What can hang from each mark:
Q_375: Q_12 Q_530
Q_12: Q_375
Q_466: Q_530 Q_994
Q_994: Q_466
Q_530: Q_300 Q_375 Q_532 Q_852
Q_237: Q_530
Q_532: Q_530
Q_300: Q_530

Every row comes from one small tree of marks. The marks that hang from a mark follow it in brackets, in the order of their numbers. Every link used is in the known rows. Which tree was each row made from?
Known rows:
Q_994[Q_466[Q_530]]: [  4.0 -15.2  -4.5   1.9  -1.7   0.5 -14.1  -1.0   0.4  -5.9   9.4  -7.5
   1.4  -9.9 -40.5  17.9   3.3  33.3   4.8  29.3]
Q_466[Q_530[Q_375 Q_852] Q_994]: [-18.0   0.4 -39.6   0.5   7.0  20.9 -23.8 -20.5  -4.3  12.5  -1.0   5.4
 -14.1 -17.3  18.3  -1.0  -2.4  33.1  13.9   3.6]
Q_237[Q_530[Q_375 Q_852]]: [-38.4 -18.9 -17.4  -2.1  -3.2  -7.7 -16.4 -15.9   3.2   6.4  -2.8  14.0
 -19.4 -20.2  19.2  12.0  -8.8  11.2   2.7  18.2]
Q_300[Q_530[Q_375]]: [ 19.5 -26.5 -29.1 -10.9 -10.4  -7.9 -22.5   5.0  -1.1  14.4   1.4  23.1
 -18.1 -23.0 -32.8   8.1 -17.0  38.8  30.8  24.8]
Q_12[Q_375[Q_530]]: [-11.8 -26.4  15.2 -12.8  -9.4   8.8 -11.1   1.9   4.3 -21.5  -6.6  12.3
  -7.0 -18.8  -2.9  10.2  26.7   9.7   8.9  34.3]
Q_530[Q_375]: [ -3.2 -19.8 -16.6   0.1  -7.7 -25.9 -18.6   6.7  -2.9  13.4  -3.2  15.1
 -15.0 -26.3 -12.9   3.0 -11.0  27.8  15.4  33.8]
Q_532[Q_530[Q_852]]: [-22.7 -13.7 -22.5  -1.3   1.0  -2.6  -6.7  -4.8  -2.1  -8.7  -5.0  15.9
 -24.5 -20.3  29.4  14.4  15.2   4.4  11.7  23.7]
Q_994[Q_466[Q_530[Q_532]]]: [ -8.7 -18.8  10.1  24.9   3.2   4.6 -20.4  -4.4  -4.7  -5.4   9.2  -9.8
  -3.4  -9.2  -2.5   9.0 -16.3  27.4   4.9  28.6]
Q_532[Q_530[Q_300 Q_375 Q_852]]: [-11.4   0.0 -39.9  -5.4   4.4 -11.0  -9.3 -18.3   5.9  -4.1  -6.2  12.4
 -16.0 -17.2  40.3  10.1   8.0  -8.9   1.9  26.0]
Q_532[Q_530[Q_300 Q_375[Q_12] Q_852]]: [-14.7   5.5 -33.2  -1.6   2.8 -27.3 -17.2 -11.9   9.5   0.1  -4.5   9.9
 -20.4 -20.7   6.4  18.2  19.9 -13.7  14.9  21.2]
Q_530[Q_300 Q_375]: [ 16.3 -14.8 -16.5  -6.0  -4.9 -23.2 -13.3  -4.0   5.5   5.8  -1.5  11.0
  -0.4 -23.1 -13.3   6.4   0.4  13.4   2.0  28.5]
Q_532[Q_530]: [-12.2 -27.0 -15.1   4.0  -6.2 -14.2  -3.9   2.4   1.3  -9.5  -4.3  19.9
 -18.7 -22.3  -8.0  15.5  11.9  14.6  14.6  39.7]
Q_375[Q_530[Q_532]]: [ -4.9 -32.6  14.8  11.9   0.3   7.7 -17.0   4.4  -4.5  -8.8 -13.3   8.0
  -2.9 -18.3  38.1  -0.6  -1.0  19.8  -4.6  22.8]
Q_532[Q_530[Q_300]]: [ 10.5 -20.6 -13.4  -1.9  -4.2 -13.3   1.9  -7.2   9.2 -16.1  -3.8  15.1
  -5.8 -19.4  -8.1  18.4  24.3   0.0   1.4  35.1]
Q_375[Q_12 Q_530[Q_300 Q_852]]: [ 13.4  -4.3  -4.8 -14.1   3.2  -2.2 -15.7  -5.4   9.2 -12.0 -11.3  -2.7
   4.9 -15.8   4.4  15.5  45.9  -5.0  -6.5  -6.4]
Q_375[Q_12 Q_530[Q_300 Q_532 Q_852]]: [  1.5  -8.8  10.2   5.6   8.7   2.2 -22.1  -8.6   4.7 -10.8 -11.9  -4.5
   1.8 -15.0  41.0   7.0  25.1 -10.2  -7.2  -6.2]
Q_300[Q_530]: [ 27.0 -35.1 -12.1 -12.0 -11.1   1.7 -13.8   7.4   0.1   4.2   2.9  20.2
 -10.1 -21.9 -42.8  15.4  -1.3  38.2  28.3  14.2]
Q_237[Q_530[Q_300 Q_375 Q_532 Q_852]]: [-27.7 -17.8  -5.7  15.0   4.9   0.7 -17.2 -29.7   5.8  -2.2  -3.0   6.7
  -9.5 -15.9  55.1   5.4 -17.8  -8.3 -13.8  11.3]
Q_994[Q_466]: [ 22.0 -26.1  -5.4  10.3  -2.5 -20.6 -11.5   8.5   2.4 -11.6  -1.4  -3.2
  -1.4 -18.5 -40.6  20.2   3.5  26.8  -1.7  38.3]
Q_237[Q_530[Q_300]]: [  5.7 -34.3   3.3   0.1  -8.1  -6.9  -1.0 -15.8  14.4 -14.5   1.1  11.2
   5.6 -18.0 -32.7  23.0  20.0   7.1  -9.5  20.0]
Q_300[Q_530[Q_375 Q_532 Q_852]]: [ -3.3 -19.6 -23.8   3.5   1.7   8.7 -30.7  -6.1  -8.1  17.2  -1.5  15.7
 -26.9 -19.8  45.4  -2.5 -37.7  22.5  25.3   7.8]

Write each row's tree:
[-33.3  -6.9 -37.6  -1.7   1.4 -13.2 -14.7  -7.3  -2.5   3.9  -7.3  18.2
 -29.5 -20.4  42.3   7.5  -5.0   5.7  15.8  34.0]
Q_532[Q_530[Q_375 Q_852]]
[  3.0   4.6 -20.0  -3.9   0.9 -30.2 -22.7  -5.2   5.9  10.4  -2.3   2.2
  -9.6 -22.8  -8.9  13.4  14.5  -2.0  12.5   5.1]
Q_530[Q_300 Q_375[Q_12] Q_852]
[ -3.2  -5.7 -10.2  15.8  14.6  37.4 -15.6 -30.3   0.0  -5.8   1.0  -3.2
   3.7 -11.7  47.8   0.2   6.8  13.2  -4.3 -11.2]
Q_466[Q_530[Q_300 Q_532 Q_852] Q_994]
[ -6.0 -21.3  -4.9  -6.7  -1.1   3.5  -3.0 -23.4  12.1 -14.7   0.1   5.8
  -1.1 -15.9   5.0  22.6  20.5  -4.1 -13.4   1.8]
Q_237[Q_530[Q_300 Q_852]]
[ -0.1   7.5 -38.7  -4.6   9.3  22.8 -18.4 -30.7   4.3   4.9   0.4   1.3
  -0.7 -13.7  18.1   1.3   9.9  19.1  -0.2  -2.5]
Q_466[Q_530[Q_300 Q_375 Q_852] Q_994]
[ 22.6  -9.9  -2.7  -2.2   0.7   1.7  -9.4 -12.5   8.3 -12.6  10.7 -13.3
  15.3  -6.3 -42.6  20.8  15.8  19.8  -8.4  22.8]
Q_994[Q_466[Q_530[Q_300]]]
[ -6.5 -25.6  18.1  16.5  -1.5 -11.3 -24.3  10.0  -1.7  -3.0 -11.9   5.5
  -7.5 -21.6   5.6   6.9  13.8  13.9   7.8  16.3]
Q_375[Q_12 Q_530[Q_532]]
[ 27.2 -15.9   6.3  -8.6  -4.0 -14.5 -12.5   3.0  12.3 -11.6  -9.4   2.5
  10.3 -18.0 -33.6  17.3  46.0   4.3  -2.0  10.9]
Q_375[Q_12 Q_530[Q_300]]
[ -0.9  -2.1   1.5  12.8  13.8  17.4 -17.9 -22.8   1.5 -10.9   8.4 -18.7
   5.9  -3.2  35.0  10.0  -4.3   3.8 -12.9   5.5]
Q_994[Q_466[Q_530[Q_300 Q_532 Q_852]]]
[ -4.1 -25.4  29.1   4.1  -0.9  16.7 -12.3 -12.2   7.6 -27.0  -5.8   3.8
   4.5 -14.1  29.7   3.1  15.4 -10.7  -4.3  28.1]
Q_12[Q_375[Q_530[Q_300 Q_532]]]
[ -5.4  -8.8  -3.6 -10.7   0.7  -4.2 -20.0   6.0   1.2  -3.8 -12.5   2.7
  -7.8 -18.7   3.6  13.4  35.1   8.7   6.3   0.1]
Q_375[Q_12 Q_530[Q_852]]
[  8.7 -14.8 -35.9 -16.2  -3.4   3.5 -24.0  -3.5  -3.6  16.5   0.2  16.9
 -21.8 -20.6   5.5   6.4 -16.9  28.0  28.1   8.1]
Q_300[Q_530[Q_375 Q_852]]
[ 17.7  -8.2 -12.4  -1.5  -6.8 -40.9 -20.5   2.1   8.1  10.5  -1.1   7.6
  -5.3 -25.3 -48.0  14.2  13.9   8.9  15.8  21.5]
Q_530[Q_300 Q_375[Q_12]]
[ -9.3  -0.4  -7.3  15.1   6.2 -25.3 -28.7  -7.9   1.3  10.9  -3.6   1.7
 -13.2 -22.2  29.0   3.9  -5.5  -7.9  10.7   4.1]
Q_530[Q_300 Q_375[Q_12] Q_532 Q_852]
[-20.5  -7.4   2.9  18.1  11.1  15.9 -22.7 -12.2  -7.1  -4.8   7.5 -15.1
  -8.3  -6.4  38.1   6.5 -16.2  17.6   2.1  14.4]
Q_994[Q_466[Q_530[Q_532 Q_852]]]
[-47.2 -23.1  -5.4  18.6   2.9  -3.0 -22.6 -19.9  -2.2   6.9  -5.9  11.4
 -24.3 -19.8  57.4   4.3 -28.7   5.9   2.0  18.1]
Q_237[Q_530[Q_375 Q_532 Q_852]]
[-16.5  -4.9   4.1   1.6   7.4  22.0 -15.8 -20.7  -3.2   0.2   9.3  -3.8
  -1.3  -9.3  51.4   0.7  -2.0   3.2   0.8  -5.9]
Q_466[Q_530[Q_300 Q_532 Q_852]]
[ 14.7 -19.8  17.8  12.3   1.2  -8.8 -18.8  -1.1   6.6 -10.2 -10.2   1.3
   7.1 -17.5   3.6   9.3  24.6  -0.3  -3.6  11.4]
Q_375[Q_12 Q_530[Q_300 Q_532]]
[-30.8   0.6 -13.5  17.3  11.4   6.8 -30.8 -15.3  -7.9   8.5   5.1 -12.0
 -15.4  -7.5  49.1   0.7 -32.1  17.6   4.9  23.4]
Q_994[Q_466[Q_530[Q_375 Q_532 Q_852]]]
[-18.2 -13.3  20.7  -2.1   6.3  27.1 -14.5 -19.6   4.8 -27.4  -7.0   0.3
  -2.5 -11.2  71.7   2.2  16.5 -20.6  -7.6  12.3]
Q_12[Q_375[Q_530[Q_300 Q_532 Q_852]]]
[  1.7 -16.1   2.6   8.6   6.8   1.7 -13.3 -10.6  -0.3  -7.0  -3.0   1.0
  -3.0 -17.5  51.6   3.9  -2.7  -4.2  -6.6   2.6]
Q_530[Q_300 Q_532 Q_852]
[-12.9 -13.4 -17.9  -7.5   0.1  -6.0 -11.5 -26.6  12.0  -0.8  -2.3   7.9
  -7.4 -17.6  18.2  15.3   4.0  -2.6 -10.2  12.6]
Q_237[Q_530[Q_300 Q_375 Q_852]]
[ -4.9 -11.5 -18.9  11.2   0.4  -9.2 -38.0  -0.2  -5.6  20.9   0.2  13.5
 -30.3 -21.7  14.5   4.6 -23.1  17.3  40.1   2.5]
Q_300[Q_530[Q_375[Q_12] Q_532 Q_852]]
[-18.1 -11.4  -5.5  24.0   4.3  -5.2 -29.8  -7.4  -6.0   8.4   6.3  -7.3
 -10.4 -11.0  10.4   2.1 -33.3  28.1   6.9  38.5]
Q_994[Q_466[Q_530[Q_375 Q_532]]]
